Each row was made from one walk, in order. Every step used is in the known rows, and no mark comes twice. Write each row's walk.
(in the rows, 128 means zero)
Known rows
S, T, C, W, U, P: [123 149 102 102 183 112 100  93 148 125 134 165 141 118 196 184 155 214
 114 135 111  47 134 152 113 157 110 161 143 203 145  79]
T, Q, K, G: [119 110 158 143 112 114 111 124 123 131 145 104 113 129 126  85 116  99
 105 124 178 223 114 132 135 127 162 141  91 126 167 178]
P, U: [156 100 120 128 125 149 109 161 109 136  85  96 117 110 140 109 137 103
 107 139 118 112 137 133 100 137 124 133 122 115 156  95]
U, W: [150 114 108 109 113 140 130 125  91 127 110 161 119 122 126 153 113 155
 119 122 137 102 142 125 117 151 126 120 141 109 124 120]
H, P: [164  82  91 151 102 136 141 139 104 149 111 128 147 133 134 156 151 119
 135 115 171  81 101 110 137 162 152 129 110 112  91 114]
J, K, G: [128 140 131 159 109 132 120 145  96 110 132 138 124 100 102  74 126 111
  89 109 185 172 126 147 157 156 126 131  80 154 142 163]
T, Q: [159  84 155 132 130 123 112 144 135 150 141 106 121 111 130 106 139 103
 138 131 157 137 115 117 114 100 154 146 107 104 141 130]
T, C, W, U, P: [129 135 116 133 109 143 109 103 144 108 128 131 131 104 180 152 143 199
 108 128 107  46 153 144 113 118  73 144 135 208 150  58]
G, X: [141 118 121 138 123 137 133 151 113 119 133 141 172 138 132 104 137 104
 151 104 121 101 138 102 129 138 153 108 135 117 106 117]
C, T, Q: [163 101 145 143 175 126 124  91 149 151 138  83 126 118 146  98 153 107
 135 125 134 117 130 106 121  97 147 141 116 123 155 135]
S, T: [142 107 112 109 196 115 116 134 109 154 118 169 143 127 155 145 132 131
 124 108 150  90 119 125 118 184 189 151 130  99 125 144]
G, W, U, P: [131 156 104 117 109 124 148 127 127  84  97 145 105 129 133 169 121 134
 155 133 113  95 156 166 124 123  53 120 148 166  72  71]
M, S: [153  73 118 136 116 142  99 153 138 124 122 122 127  60 124 115 139 106
 159 102 169  81 127 130 106 124 129 140 116  74 125 123]
X, G, T, C: [149 108 171 158 149 175 111 146 126 139 172 152 151 128 151  86 132 119
 172 139 120  70 106  95 128 111 164 166 118 113 112 163]
G, T: [145 116 122 150 146 147 142 158 118 134 141 145 161 138 142 100 113 117
 148 105 136  72 126 118 124 132 175 123 120  92 105 119]
U, P, H: [149 135 137 133  76 160 148 139  82 104 100 182 146 141 144 177 140 131
 111 129 111 101 137 109  97 149 109 136 149 167  80  98]
X, G: [166  92 138 130 131 155 114 137  99 130 113 169 133  95 143 112 121 104
 130 115 126  82 114  92 127 127 144 165 135  91 119 177]
S, T, C: [129 100 144 129 187 128  99 137 122 167 149 150 135 131 162 132 155 148
 143 126 156 103 120 124 107 178 185 161 111 130 146 130]
S, T, Q, K: [137 122 141 101 198  95  97 112 134 155 154 134 125 154 143 140 141 122
 139 123 143 199 104 125 127 153 193 142 122  89 147 159]
G, T, Q: [156 112 151 144 156 131 128 154 143 148 172 115 148 137 133  96 133 105
 161 136 142 122 106 118 121  88 179 137 110  94 117 128]
U, W, G, T: [108 149 150 105 127 142 164 126  97 121 140 158 147 128 108 166  88 155
 128 155 111 104 148 150 122 121 134  87 162  95 112 102]
X, G, T, C, W: [150 133 148 154 153 143  99 129 140 138 155 165 144 122 166  80 133 176
 134 118 104  39 107  76 141 108 170 177 125 123 135 158]
H, P, U, W: [169 113  72 115  97 131 127 131  81 141  86 111 111 137 120 193 158 146
 118 174 131 107 110 136 113 160 104 114 137 130 124  84]
J, K: [153 134 125 146 125 144 112 145 104 123 138 137 125 106 106  94 143 117
 122 102 146 146 131 132 151 145 122 118 101 122 123 115]
Q, K, G, T, C: [ 88 137 163 177 123 157 124 140 125 132 173 114 148 156 144  66 110 127
 128 118 168 166 125 136 138 156 177 128  77 147 151 153]
U, P: [143 107 135 134 115 154 125 128  88 102 118 154 145 144 177 160 131 129
 128 111 135  71 136 121 116 156 124 131 136 160 119  91]
H, P, U, W, G: [136 121 116 100  82 130 145 126  79 137  84 104 113 121 105 219 141 143
  98 202 119 131 129 161 114 139  88  91 154 127 130  63]
J, K, Q: [113 118 109 149 103 161 123 149 126 120 135 141 126 114 121  71 131 112
  71 108 178 183 141 125 160 141 129 130  85 121 141 141]
Q, K, G: [108 119 130 148 109 136 128 128  98 120 112 131 125 130 134  90  96 112
  87  93 172 178 131 134 142 170 156 123 101 126 155 169]
W, C, T, Q, K, G: [ 83 126 120 138 134 117 139  89 172 144 134  61 118 152 122 116 112  99
 102 113 142 195 120 137 147 123 121 124 110 168 186 183]
M, S, T, Q, K: [138 101 132  98 195  90  69 114 161 139 167 123 122 101 126 143 161 109
 172 124 164 182  96 134 112 128 171 149 118  63 150 156]

Write each row's walk
[105 151 153 141 113  76 124 133 135 120 125 108  76 152 102  79 115 106
 124 131 170 248 121 146 149 119 142 136  88 129 133 172] | T, Q, K, G, W
[111 137 157 144 112 107 122 128 126 110 164 107 152 156 122  75 129  88
 120 127 150 232 115 123 146 117 166 110 106 141 144 174] | T, Q, K, G, X
[112 150 149 154 160 112 131  79 142 109 161  82 153 163 135  72 141  91
 124 120 134 208 130 110 153 115 157 108 108 164 160 180] | C, T, Q, K, G, X
[105 166 147 155 157  78 133  79 151 120 120  79  77 158 114  72 131 113
 123 120 150 227 135 131 152 117 131 135  95 152 145 175] | C, T, Q, K, G, W
[121 160 131 160 111 125 130 153  98  92 155 143 162 128  97  67 145 101
 114 110 155 177 126 135 171 146 131 102  98 171 114 159] | J, K, G, X
[136 135 154 141 153 131 121 131 144 139 177 108 144 163 131  95 119 109
 161 123 128 178 108 118 134 101 178 116 112  84 128 136] | G, T, Q, K
[ 72 150 126 124  90  72 137 147 167 129 121  92  75 166  86 119 104 102
 126 125 151 243 115 155 150 118 108 127 104 147 136 171] | T, Q, K, G, W, C
[154 176 119 110  76 138 163 126 114  78  79 205 108 111 102 187 131 123
 145 164  69 112 136 127 110  99  36 163 176 166  28 132] | X, G, W, U, P, H
[161 119 137 144 154 159 129 143 109 125 141 176 158 124 144 101 108 106
 156 119 118  62 102  91 136 115 168 155 135  82  95 179] | X, G, T
[ 90 139 175 135 109 120 126 132 139 128 145 125 157 119 140 104 143 173
 109 128  92  98 155 110 135 110 135 104 143 150 151  77] | T, C, W, G, X
[108 145  98 102 140 125 135  67 163 143 139  86 104 164 113 182 120 150
 129 132  90 178 133 127 135 120  90 102 153 140 169 136] | U, W, C, T, Q, K
[106 119 164 122 109 133 155 147 108 113 132 134 172 121 119 128 122 106
 128 128 108 123 151 124 130 121 138  83 154 112 111  97] | W, G, X
[105 131  93 120  98 104 152 171 157 137  85 125  94 148 100 150 112 118
 151 101 124 109 137 139 129 140  96 122 133 123  95 117] | G, W, C
[148 164  86 113  77 140 149 113 124  98  84 178 142 102 141 184 128 180
  80 123  83  68 152 130 105 119  62 139 170 182  91  81] | C, W, U, P, H
[111 122 117 123 146 126 132  88 178 151 140  61 119 157 126 138 130 107
 133 107 105 169 126 119 134 113 114 116 132 136 169 139] | W, C, T, Q, K
[138 128  37 113 116 135 158  96 128 158  73  75 115 154 117 227 157 144
 117 159  98  78 118 134 120 157  61 105 158 173 139  88] | H, P, U, W, C, T
[130 140  91 122 117 116 149 145 153 121  91 125  93  97  99 119 115 122
 152 123 127 119 151 156 123 115  81 129 128 110  80 102] | G, W, U
[119 145  96 122 147 117 150 106 161 126  85 138  94 138 115 141 121 116
 151 108  81  76 126 102 146 120  83 151 155 136 102 175] | X, G, W, C, T
[122 121  76  86  89 138 131 153 119 139  82 105 101 130 110 194 112 136
 104 157  91 112 135 152  95 146  66 110 163 135 160  95] | P, U, W, C
[132 102 117 119 188  95  60 123 167 154 143 149 120  76 162 128 172 192
 139 102 161  54 116 120 111 152 162 178 113 116 164 123] | M, S, T, C, W
[115 151 145  84 102 129 142 138  88 104 105 120 135 124 101 166 126 131
 113 189  69 150 164 152 104 116  86  71 179 130 141  69] | P, U, W, G, X
[105 144 146  97 103 130 153 124  90 106 132 158 153 128 103 170 111 142
 128 153  98 131 160 133 126 128 112  70 178 117 111  99] | U, W, G, X
[103 160 127 127 106  80 138 122 164 113 126  90  77 116  84  91 110 107
 127 147 155 252 133 178 140  92  92 133 102 137 120 156] | T, Q, K, G, W, U
[104 165 177 118 147  95 125 109 153 131 159 113 140 143 132 112 104 161
 106 125  97 165 128 125 150  80 168 103 140  90 154 110] | C, W, G, T, Q, K
[105 123 169 133 135 146 161 148 116 131 143 134 164 121 124 127  96 112
 131 128 122  95 141 142 123 111 158  98 138  84 110  98] | W, G, T
[ 94 139 185 122 118 157 146 129 111 136 168 133 140 129 116 153 110 167
 143 172 117 114 151 150 114 119 130  99 143 122 127  82] | U, W, G, T, C
[130 137 125 119 153  96 138 104 189 138 112 108  83 139 107 134 141  99
 168 141  86 123 108 103 141  74  87 167 147 137 115 181] | X, G, W, C, T, Q
[144 142 119 142 150 151 114 119 170 136 153 151 144  85 150  96 125 175
 135 134  87  38 115 115 134  81 118 171 137 130 127 144] | X, G, T, C, W, U
[113 113  81  95  88 138 146 143 122 137 106 143 118 132 108 194  99 148
 122 121 122  95 135 135 115 154  90 112 156 127 128 123] | U, W, C
